What can hang from each mark
j499: j674
j339: j136 j459 j665
j21: j459
j674: j136 j459 j499
j665: j21 j339
j459: j21 j339 j674

Every row comes from one small tree of marks. The marks that hang from a mark follow it in brackets, in the order of their numbers. Every link used is in the known rows. Which tree was each row made from?
Known rows
j499[j674[j136]]: [ 0.706  0.743  0.449  4.584 -0.365  0.115  0.507 -1.372  1.656 -1.301
 -2.004  2.886 -0.442  1.054  1.586 -0.325  0.166 -0.092  0.638 -0.858
 -0.714  1.750  1.728]
j665[j21 j339[j136]]: [ 4.771  0.479  0.632 -0.209  0.382 -1.291 -1.888 -1.533  0.973 -1.486
 -2.944  1.420 -0.981  0.905  0.980  1.397 -0.931 -0.770 -1.388 -1.022
 -0.397  0.364  1.279]
j665[j21[j459] j339]: [ 5.466  0.344  0.388 -0.212  0.695 -1.578 -1.836 -1.647  1.131 -0.282
 -2.317  1.504 -1.632  0.403  1.813  0.336 -1.557  0.071 -1.261 -0.885
 -0.033  0.733  0.886]
j674[j459[j21] j499]: [-2.333 -1.658 -0.018  4.620 -1.098 -0.873 -0.460 -2.301  1.699  1.544
  0.819  2.348 -1.866  1.472  1.377 -1.729 -2.829 -0.674 -0.980 -0.807
 -0.254  1.748  1.774]
j499[j674[j136 j459[j21 j339]]]: [-1.171 -1.056 -0.018  6.350 -1.979  0.114  0.036 -2.497  1.890 -0.994
 -0.675  3.358  0.498  0.285  2.677 -0.223 -0.150  0.920  0.500 -1.447
 -0.135  1.425  2.252]
j459[j21 j339[j136] j674[j499]]: [-1.895 -1.458  0.007  3.370  0.024 -0.500 -0.254 -2.707  0.363 -0.901
  0.199  1.847  1.408 -0.044  2.279 -0.859 -0.443  2.210 -0.926 -0.958
 -0.066  1.046  2.457]
j674[j499]: [-0.059 -0.315  0.364  3.264  0.094 -0.684 -0.282 -1.109  1.370  0.544
 -0.554  2.119 -1.305  1.503  1.009 -1.046 -1.751 -1.011 -0.815 -0.378
 -0.598  1.589  1.262]
j459[j339 j674]: [ 0.993 -0.350  0.835  3.147 -0.505  0.160 -0.604 -1.471  0.837 -1.935
 -0.928  2.541  1.655 -0.004  2.775 -0.153  0.738  0.555  0.190 -0.960
 -0.366  0.924  2.077]
j499[j674]: [ 0.996  0.564  0.428  2.587 -0.178  0.090  0.183 -1.504  1.549 -1.327
 -1.792  1.952 -0.103  0.882  1.783 -1.419 -0.263 -0.251  0.271 -0.816
 -0.509  1.679  1.937]
j21[j459[j339[j665]]]: [ 4.593 -1.079  0.784  1.465 -0.131 -0.500 -1.609 -1.148  1.252 -0.117
 -2.945  2.080  1.683 -0.081  2.345  0.118 -1.096  0.396 -0.857 -0.835
  0.673  1.280  1.370]
j459[j339]: [ 1.581 -0.388  0.541  2.274 -0.540 -0.209 -1.070 -0.870  1.383 -0.329
 -1.851  2.613  0.448  0.648  2.077  0.458 -0.625 -0.690 -0.094 -0.993
 -0.365  1.088  1.672]
j339[j136 j665]: [ 3.711 -0.608  1.069  0.963  0.077 -0.450 -1.409 -1.132  1.203 -0.577
 -3.454  1.707  0.688  1.094  0.858  0.404 -1.258 -1.098 -1.005 -0.825
  0.011  1.318  1.741]
j665[j21]: [ 1.077 -0.019  0.317  1.046  0.074 -1.146 -0.950 -1.235  1.511  0.059
 -2.230  2.264 -1.527  1.261  1.424  0.180 -1.360 -1.183 -0.311 -0.909
 -0.705  1.133  1.669]
j459[j21 j339 j674[j499]]: [-1.796 -1.545 -0.017  3.715 -0.466 -0.674 -0.484 -2.538  0.509 -0.480
  0.941  1.815  1.144 -0.182  2.620 -1.722 -0.736  2.262 -0.891 -0.951
  0.262  1.277  2.307]
j459[j21 j339]: [ 0.165 -1.258 -0.089  1.475 -0.624 -0.719 -1.353 -1.800  1.209  0.979
 -0.974  2.104  0.106  0.290  2.225 -0.356 -1.699  0.641 -0.562 -1.477
  0.293  1.453  2.349]
j339[j459]: [ 0.313  0.225  0.303  2.790 -0.991 -0.736 -0.183 -0.795  1.769 -0.263
 -2.487  2.195 -1.007  1.003  1.538  0.045 -1.648 -2.032  0.565 -0.510
 -0.332  1.242  1.500]
j674[j136 j459[j21 j339] j499]: [-2.213 -2.045 -0.075  6.802 -1.732 -0.649 -0.467 -2.146  1.668  0.827
  0.563  3.493 -0.715  0.939  1.908  0.110 -1.663  0.141 -0.611 -1.029
 -0.189  1.399  1.519]
j674[j136]: [ 1.094  0.030  0.611  3.798 -0.277 -0.436 -0.486 -0.880  1.560  0.332
 -1.781  3.242 -1.483  1.494  1.179  0.996 -1.068 -1.277  0.173 -0.845
 -0.775  1.606  1.515]
j665[j21[j459]]: [ 1.666 -0.145  0.137  0.738  0.851 -1.218 -0.673 -1.463  1.509  0.798
 -2.446  2.369 -1.806  0.843  1.897 -0.014 -1.685 -0.477 -0.231 -0.744
 -0.572  1.289  1.406]
j21[j459[j339[j136]]]: [ 2.149 -0.485  0.369  1.465  0.636 -0.167 -0.583 -1.255  1.250 -0.106
 -2.719  2.676  0.448  0.403  2.253  1.233 -0.678 -0.164  0.001 -0.799
 -0.511  0.943  1.558]
j459[j674[j136 j499]]: [-0.859 -0.254  0.674  6.021 -0.054 -0.318  0.412 -1.633  0.911 -1.111
  0.096  3.000 -0.471  1.001  1.556 -0.502 -0.048  0.442 -0.185 -0.367
 -0.819  1.480  1.487]
j339[j136 j459[j21 j674]]: [-1.748 -0.571 -0.007  2.463 -0.521 -0.770  0.174 -2.442  0.887 -1.042
 -1.578  1.629  0.187  0.062  2.083 -0.554 -1.069  0.476  0.435 -0.891
  0.023  1.076  2.704]
j665[j21 j339[j459]]: [ 3.945  0.654  0.283  1.066 -0.938 -1.783 -1.483 -1.252  1.393 -1.640
 -2.968  1.330 -1.211  0.463  1.519  0.807 -1.484 -1.248 -0.628 -0.749
  0.131  0.266  0.948]
j459[j21]: [-0.214 -0.830 -0.028  0.991 -0.134 -1.002 -1.038 -1.880  1.267  1.628
 -0.878  1.820 -1.430  0.964  1.504 -1.068 -2.494 -0.049 -0.689 -1.293
  0.036  1.856  2.381]

Write each row's tree
[ 3.936 -0.755  0.586 -0.154  0.988 -1.322 -1.271 -1.635  1.203 -0.128
 -4.165  1.718 -0.012  0.631  1.399  0.626 -1.572 -0.192 -1.066 -0.726
  0.061  1.034  1.455]
j339[j136 j665[j21[j459]]]
[ 2.586 -0.344  0.766  1.838 -0.787 -0.782 -0.813 -0.913  1.481 -1.230
 -4.208  1.583  0.780  0.790  1.031  0.700 -1.472 -1.737 -0.239 -0.510
  0.302  0.935  1.579]
j339[j136 j459 j665]
[ 3.440  0.807  0.840  4.659 -1.153 -0.694 -0.604 -1.469  0.899 -2.953
 -1.652  2.245  0.103  0.047  1.928  0.967  0.251 -0.073  0.136 -0.625
  0.028  0.561  1.163]
j665[j339[j459[j674[j136]]]]
[ 1.818 -0.291  0.753  4.282 -1.202 -1.294 -0.498 -1.564  1.186 -2.655
 -3.243  2.410  0.947  0.102  1.930  0.713 -0.007  0.031  0.292 -0.587
  0.240  0.765  1.567]
j339[j459[j674[j136]] j665[j21]]
[ 2.003  0.440  0.346  3.203 -0.745 -1.705 -0.652 -1.985  0.722 -3.060
 -0.957  1.035 -0.180  0.030  1.844 -0.628 -0.472  0.384 -0.954 -0.263
  0.090  0.154  0.866]
j665[j21 j339[j459[j674[j499]]]]
[-3.166 -0.887 -0.233  3.773 -0.369 -1.066  0.682 -2.562  0.740 -0.861
 -0.437  1.362 -0.071  0.272  1.759 -1.380 -1.452  0.825 -0.230 -0.433
 -0.007  1.129  2.252]
j339[j136 j459[j21 j674[j499]]]
[-0.159 -0.298  0.501  5.811  0.753 -0.448  0.752 -1.870  0.909 -0.360
  0.032  3.027 -0.732  0.579  2.006 -0.614 -0.419  1.066 -0.028 -0.196
 -0.714  1.631  1.204]
j21[j459[j674[j136 j499]]]
[-1.127 -0.726  0.624  7.258 -1.184 -0.342  0.140 -1.302  1.985  0.281
 -0.102  3.739 -1.961  1.960  1.037  0.271 -1.372 -1.891 -0.170 -0.391
 -1.047  1.522  0.932]
j674[j136 j459 j499]
[ 3.036  0.767  0.577  3.923 -1.049 -1.430 -0.767 -1.750  0.929 -3.290
 -2.323  2.199 -0.393 -0.067  2.004  1.324  0.281  0.159 -0.022 -0.702
 -0.119  0.187  1.120]
j665[j21 j339[j459[j674[j136]]]]
[ 1.506 -0.489  0.647  2.808  0.293 -0.013 -0.355 -1.728  0.862 -1.215
 -1.070  2.607  1.414 -0.419  3.272 -0.247  0.378  1.278  0.320 -0.763
 -0.267  1.030  1.792]
j21[j459[j339 j674]]
[-2.063 -2.053 -0.071  5.049 -1.562 -0.684 -0.772 -2.218  1.601  0.879
  0.779  2.617 -0.371  0.801  2.129 -1.042 -2.033 -0.007 -0.903 -0.962
  0.003  1.281  1.772]
j674[j459[j21 j339] j499]
[-1.038 -1.085 -0.004  4.164 -1.816  0.077 -0.253 -2.609  1.792 -0.927
 -0.505  2.478  0.887  0.157  2.855 -1.399 -0.544  0.740  0.188 -1.389
  0.068  1.346  2.396]
j499[j674[j459[j21 j339]]]
[ 1.284 -0.434  0.664  4.804  0.138 -0.015 -0.054 -1.629  0.928 -1.228
 -1.307  3.535  1.032 -0.270  3.077  0.908  0.724  1.444  0.674 -0.824
 -0.457  1.083  1.639]
j21[j459[j339 j674[j136]]]
[ 1.321 -1.275  0.122  1.333 -1.317 -1.445 -1.287 -1.720  1.417  0.500
 -2.722  1.134  0.198  0.337  1.488 -1.092 -2.894 -0.247 -0.729 -1.001
  1.215  1.586  2.070]
j339[j459[j21] j665]
[ 1.941 -0.538  0.077  1.119  0.343 -0.996 -0.953 -1.409  1.426  0.049
 -2.548  2.642 -0.252  0.179  2.642  0.765 -0.898  0.191 -0.116 -0.918
 -0.353  0.846  1.386]
j665[j21[j459[j339]]]
[-0.001 -0.770  0.424  6.225  0.239 -0.227  0.422 -1.806  0.806 -1.035
 -0.142  3.317  0.795 -0.056  2.746  0.099  0.376  1.771  0.004 -0.342
 -0.469  1.179  1.172]
j21[j459[j339 j674[j136 j499]]]
[-0.783 -1.706  0.161  5.546 -1.868 -0.389 -0.917 -1.981  1.819  0.692
 -0.544  3.743 -0.518  0.759  2.230  0.985 -1.338 -0.199  0.063 -1.434
 -0.208  1.336  1.969]
j674[j136 j459[j21 j339]]
[-1.926 -1.496 -0.007  5.589 -0.596 -0.660 -0.161 -2.470  0.595 -0.498
  0.853  2.742  0.723  0.037  2.392 -0.571 -0.352  2.457 -0.590 -0.990
  0.017  1.421  2.102]
j459[j21 j339 j674[j136 j499]]
[ 2.731 -1.467  0.963  4.815 -1.969 -0.785 -1.672 -1.345  1.909 -1.371
 -2.887  3.478  0.929  0.695  1.983  1.927 -0.285 -0.904 -0.398 -1.064
 -0.031  0.607  1.248]
j674[j136 j459[j339[j665[j21]]]]
[ 0.089 -1.263 -0.065  1.153 -0.189 -0.595 -1.143 -1.987  1.047  0.461
 -1.916  2.109  0.349  0.454  1.912  0.563 -1.424  0.516 -0.577 -1.413
 -0.006  1.148  2.508]
j459[j21 j339[j136]]
[-3.213 -0.867 -0.235  6.228 -1.003 -1.188  0.770 -2.389  0.985 -0.412
  0.190  2.348 -0.694  0.342  1.868 -1.054 -1.361  1.106  0.113 -0.504
  0.083  1.479  1.951]
j339[j459[j21 j674[j136 j499]]]
[-0.429 -1.260  0.183  2.276 -0.541 -0.418 -0.916 -2.409  0.646 -0.705
 -0.136  2.060  1.327 -0.350  2.953 -0.995 -0.400  1.909 -0.282 -1.394
  0.218  1.243  2.709]
j459[j21 j339 j674]
[ 2.674 -1.490  0.957  2.506 -1.385 -0.618 -1.770 -1.558  1.667 -1.813
 -3.631  2.614  1.621  0.633  1.832  1.583 -0.409 -1.161 -0.728 -1.022
 -0.095  0.285  1.562]
j674[j459[j339[j136 j665[j21]]]]
[-0.739 -1.167  0.518  5.718 -1.493 -0.150 -0.460 -1.337  1.820 -0.380
 -0.066  3.086 -0.001  1.127  1.914 -0.142 -0.918 -1.337 -0.390 -0.532
 -0.609  0.934  1.074]
j674[j459[j339] j499]
[ 1.797 -1.802  0.662  3.722 -1.054 -0.583 -1.468 -2.328  0.599 -1.155
 -1.245  2.303  2.539 -0.520  2.575 -0.011 -0.173  2.477 -0.787 -1.450
  0.919  1.382  2.488]
j459[j21 j339[j665] j674[j136]]
[ 2.591 -1.936  0.349  0.943 -0.980 -0.942 -2.191 -1.806  1.048  0.456
 -1.973  1.480  1.668  0.011  2.014 -0.631 -1.888  1.062 -1.462 -1.471
  1.145  1.503  2.289]
j459[j21 j339[j665]]
[-0.004 -0.816  0.131  3.365  0.534 -0.983 -0.043 -2.133  0.743 -1.268
 -0.488  2.326  0.770 -0.328  3.008 -0.730  0.077  1.910 -0.454 -0.437
 -0.381  0.679  1.331]
j665[j21[j459[j339 j674[j499]]]]
[ 1.543 -2.369  0.605  2.586 -1.572 -0.451 -1.860 -2.241  1.420 -0.275
 -2.138  2.199  1.695  0.358  1.923  0.397 -1.578 -0.067 -1.131 -1.402
  0.644  1.031  2.281]
j674[j459[j21 j339[j136 j665]]]
[ 0.853 -0.654  0.805  4.531 -1.020 -0.868 -0.128 -1.578  0.954 -2.101
 -1.366  1.328  1.624  0.128  1.642 -1.630 -0.847  0.013 -0.581 -0.033
  0.566  1.082  1.379]
j339[j459[j674[j499]] j665]
[ 1.885 -1.222  1.051  3.559 -0.247 -0.153 -0.798 -1.744  0.449 -2.683
 -1.557  1.682  3.282 -0.017  1.925 -0.312  0.538  1.267 -1.228 -0.485
  0.241  0.737  1.728]
j459[j339[j136 j665] j674[j499]]
[-1.182 -1.139 -0.029  3.834 -1.391  0.240 -0.026 -2.717  1.653 -1.347
 -1.245  2.399  1.201  0.203  2.586 -0.532 -0.238  0.630  0.186 -1.389
 -0.173  1.106  2.532]
j499[j674[j459[j21 j339[j136]]]]
[-0.583 -1.223  0.210  1.887 -0.124 -0.261 -0.729 -2.545  0.483 -1.118
 -0.971  2.015  1.649 -0.275  2.636 -0.026 -0.061  1.806 -0.232 -1.350
 -0.060  0.992  2.888]
j459[j21 j339[j136] j674]
[ 3.387 -0.640  0.907  0.601  1.049 -0.987 -0.874 -2.177  0.679 -1.764
 -3.338  1.658  1.256 -0.063  2.109 -0.026 -0.232  1.066 -0.710 -0.672
  0.020  0.904  1.861]
j339[j136 j665[j21[j459[j674]]]]
[ 1.646 -2.328  0.593  2.939 -1.990 -0.611 -2.075 -2.071  1.594  0.141
 -1.270  2.170  1.387  0.257  2.226 -0.465 -1.823  0.037 -1.115 -1.410
  0.926  1.291  2.117]
j674[j459[j21 j339[j665]]]
[-2.056 -1.175  0.042  3.432  0.099 -0.901 -0.110 -2.639  0.618  0.193
  1.098  1.518 -0.422  0.500  1.901 -2.498 -1.587  1.641 -0.982 -0.790
 -0.025  1.749  2.355]
j459[j21 j674[j499]]
[ 0.487 -1.190  0.422  4.175 -1.448 -1.113 -0.548 -2.241  0.958 -1.083
 -1.830  1.947  1.040 -0.181  2.025 -0.500 -1.152  1.138 -0.073 -0.945
  0.967  1.506  2.285]
j339[j459[j21 j674[j136]] j665]
[ 2.482 -0.422  0.461  1.274 -1.085 -1.651 -1.178 -1.040  1.654 -1.005
 -3.964  1.579  0.146  0.645  1.374  0.092 -1.747 -1.363 -0.398 -0.627
  0.453  0.869  1.399]
j339[j459 j665[j21]]
